What can hang from each mark
reped: lefe nikor rilera
futudev: mokur
vizazuz: tagov
moli: lati tagov
bonef: solak
lefe: reped
rilera: reped
lati: sevam
nevek: mokur
nikor: bufi moli
solak: bonef
sevam: rami
tagov: nevek
rami: solak

Each row was made from one small tree. The marks that hang from a mark follow it in brackets, in alphabetical order. Every link used is in the known rows. Write each row's tree.
Known rows
reped{lefe nikor{moli} rilera}: 1 -6 11 -1 9 -54 -59 -27 10 -18 17 8 21 -23 -3 32 -15 -11 -14 35 15 8
moli{lati{sevam} tagov}: 20 -16 38 10 33 -2 -26 -48 13 16 -10 7 9 19 22 -33 -2 -7 16 -22 45 -23
lati{sevam{rami}}: 10 -15 13 -3 5 4 -25 -66 7 14 -3 4 -26 -2 -8 -23 10 36 30 -5 45 -23
moli{lati tagov{nevek}}: 13 -22 29 0 30 -3 -32 -35 7 20 -16 4 35 29 14 -26 9 -25 4 -44 33 -16
rilera{reped{lefe nikor{moli}}}: -20 -15 9 2 18 0 -6 -27 21 8 19 9 6 7 12 4 -7 -28 7 6 29 -16
lefe{reped{nikor{bufi moli{tagov}}}}: -7 -12 20 -8 -27 7 4 -1 5 6 13 3 -1 8 25 13 -1 -17 8 -29 21 -12
rami{solak}: -2 -12 14 -19 -3 22 -22 -54 9 5 -5 16 1 -11 15 -1 6 11 22 -12 44 -33
lati{sevam}: 8 -9 15 -6 3 7 -32 -59 27 8 -3 6 -30 11 8 -16 12 31 35 -5 43 -24
futudev{mokur}: -14 9 -11 -3 -17 8 -40 -53 29 11 15 16 -14 17 8 14 8 -12 3 -31 32 -12
rilera{reped{lefe nikor}}: -20 -20 2 6 21 11 -13 -39 20 -1 12 5 -2 8 13 3 -11 -27 7 4 22 -22
moli{lati tagov}: 8 -22 27 10 27 -3 -20 -41 7 15 -13 6 17 14 19 -24 1 -28 5 -32 32 -26
sevam{rami{solak{bonef}}}: -11 -16 6 -8 2 11 -4 -72 -14 17 3 12 8 -27 -10 -14 -1 17 23 -7 43 -26
vizazuz{tagov{nevek{mokur}}}: -17 -13 27 -19 -5 10 -45 -47 22 2 7 -10 4 12 11 7 18 -7 0 -20 0 -3
vizazuz{tagov}: -15 -21 19 -5 -8 3 -35 -47 15 1 4 -13 -11 -3 10 0 13 -14 -4 -6 3 -16
lefe{reped{nikor rilera}}: -4 -15 8 -10 -2 14 -23 -19 11 -17 -6 10 -7 -9 25 21 -6 -12 -5 -14 5 -5
rilera{reped{lefe nikor{bufi moli{lati tagov}}}}: -19 -19 19 12 18 -3 -2 -16 19 7 30 6 23 16 13 2 -15 -34 5 7 27 -14
reped{nikor rilera}: 1 -10 5 -7 -10 -15 -55 -39 2 -30 -3 8 -4 -19 10 12 -6 -2 -1 13 4 -8
moli{lati{sevam{rami{solak}}} tagov{nevek{mokur}}}: 21 -10 49 -7 38 10 -31 -55 3 22 -6 13 34 21 14 -31 -2 7 19 -33 51 -11
moli{lati}: 0 -17 12 -1 33 -6 -19 -49 16 1 -16 13 1 11 19 -6 3 -18 16 -13 31 -20
moli{lati{sevam} tagov{nevek{mokur}}}: 18 -7 45 -4 37 6 -36 -48 20 18 -7 10 24 35 22 -27 3 0 21 -36 42 -10
lefe{reped{rilera}}: -8 -22 5 -7 12 25 -19 -21 27 -7 -8 14 -5 -4 17 17 3 -5 -5 -22 5 -6
nikor{bufi moli{lati{sevam} tagov{nevek{mokur}}}}: 2 -4 47 -2 -5 -18 -13 -7 27 22 33 11 37 35 8 -8 9 7 25 -17 42 1
bonef{solak}: -3 0 0 -8 6 4 7 -30 14 15 -11 1 -16 -5 21 -6 7 1 22 -11 33 -23
rilera{reped{lefe nikor{bufi moli}}}: -24 -17 10 7 7 -1 -3 -18 23 4 31 6 11 13 8 9 -10 -24 10 12 24 -15

Which tree is each row?
-25 -14 13 0 -8 16 6 -14 20 2 25 11 1 14 17 -3 1 -19 18 -3 25 -20 -> rilera{reped{nikor{bufi moli}}}
-5 -12 21 -8 -2 -1 -13 1 13 -16 11 14 13 -1 26 26 -10 -15 -3 -5 11 6 -> lefe{reped{nikor{bufi moli{lati}} rilera}}
-2 -4 22 -3 -11 -36 -39 -10 6 -27 22 14 24 -9 11 20 -10 -7 1 26 11 7 -> reped{nikor{bufi moli{lati}} rilera}
-1 -9 18 8 11 -60 -52 -16 12 -26 31 7 37 -10 -2 37 -25 -14 -11 46 12 14 -> reped{lefe nikor{bufi moli{lati}} rilera}
-13 -15 20 3 31 -2 -12 -21 17 13 16 9 27 18 14 -4 -8 -36 2 -4 32 -11 -> rilera{reped{lefe nikor{moli{lati tagov{nevek}}}}}
1 -11 25 -9 7 1 -16 -4 8 -7 -1 15 13 -7 30 15 -8 -23 -10 -17 15 2 -> lefe{reped{nikor{moli{lati tagov}} rilera}}
-16 -16 16 1 18 1 -13 -21 19 15 19 6 20 15 10 -3 -4 -30 3 -6 30 -14 -> rilera{reped{lefe nikor{moli{tagov{nevek}}}}}
-6 -8 14 -17 -14 7 1 -12 6 5 -1 9 -11 1 29 15 2 -17 9 -29 26 -12 -> lefe{reped{nikor{moli}}}
-4 -9 11 6 -8 -55 -54 -16 13 -24 35 3 27 -14 -9 38 -19 -5 -10 43 9 10 -> reped{lefe nikor{bufi moli} rilera}
-7 -17 9 -6 -13 13 -20 -12 13 -22 6 7 -3 -3 22 26 -9 -8 -2 -9 1 -4 -> lefe{reped{nikor{bufi} rilera}}
-19 -18 16 6 6 1 -9 -13 21 10 31 3 25 22 6 2 -6 -26 6 -1 26 -12 -> rilera{reped{lefe nikor{bufi moli{tagov{nevek}}}}}
-25 -19 6 3 -6 27 -1 -27 18 -5 18 6 -7 16 18 -4 -3 -18 18 -4 17 -26 -> rilera{reped{nikor{bufi}}}
-5 -14 34 8 -11 -25 -1 -1 17 20 29 8 33 21 6 -6 8 -13 14 -14 35 -10 -> nikor{bufi moli{lati tagov}}
4 -5 17 1 28 -59 -57 -27 9 -20 13 12 31 -19 4 31 -21 -20 -15 38 18 12 -> reped{lefe nikor{moli{lati}} rilera}
5 -8 18 4 6 -53 -59 -24 6 -11 18 4 28 -21 -3 23 -16 -16 -19 26 15 5 -> reped{lefe nikor{moli{tagov}} rilera}
5 -6 23 8 13 -59 -56 -20 15 -26 33 8 33 -8 -1 33 -26 -4 -5 51 19 15 -> reped{lefe nikor{bufi moli{lati{sevam}}} rilera}
1 -9 23 9 -6 -55 -27 -20 0 2 30 -5 28 7 4 18 -18 -26 4 15 32 -8 -> reped{lefe nikor{bufi moli{lati tagov}}}
-5 -13 21 -5 -17 4 -14 4 11 -10 15 9 11 -3 21 20 -6 -12 -6 -14 8 1 -> lefe{reped{nikor{bufi moli{tagov}} rilera}}
-21 -18 15 11 4 0 -4 -16 21 8 32 4 16 14 8 3 -10 -28 6 5 25 -17 -> rilera{reped{lefe nikor{bufi moli{tagov}}}}
-10 -16 7 -9 -23 17 -2 -17 8 -7 4 2 -14 8 25 18 -3 -13 12 -24 14 -17 -> lefe{reped{nikor{bufi}}}
14 -5 30 7 27 -57 -61 -27 7 -13 16 9 35 -16 4 17 -24 -14 -15 34 25 11 -> reped{lefe nikor{moli{lati{sevam} tagov}} rilera}
-7 -7 10 1 -22 -50 -29 -24 6 -2 32 -5 10 2 -3 28 -11 -11 11 21 28 -8 -> reped{lefe nikor{bufi moli}}
-24 -22 3 11 8 10 -10 -31 22 -4 24 1 3 14 8 8 -13 -23 10 10 18 -21 -> rilera{reped{lefe nikor{bufi}}}
6 -6 29 9 -3 -54 -31 -23 3 2 31 -4 24 9 5 13 -20 -16 10 20 38 -6 -> reped{lefe nikor{bufi moli{lati{sevam} tagov}}}
6 -12 43 3 -4 -24 -11 -6 12 27 30 7 42 28 -5 -17 11 6 19 -15 47 -1 -> nikor{bufi moli{lati{sevam{rami}} tagov{nevek}}}
2 -12 20 6 -9 -53 -61 -10 10 -15 35 -2 44 -5 -12 28 -15 -9 -15 28 9 12 -> reped{lefe nikor{bufi moli{tagov{nevek}}} rilera}
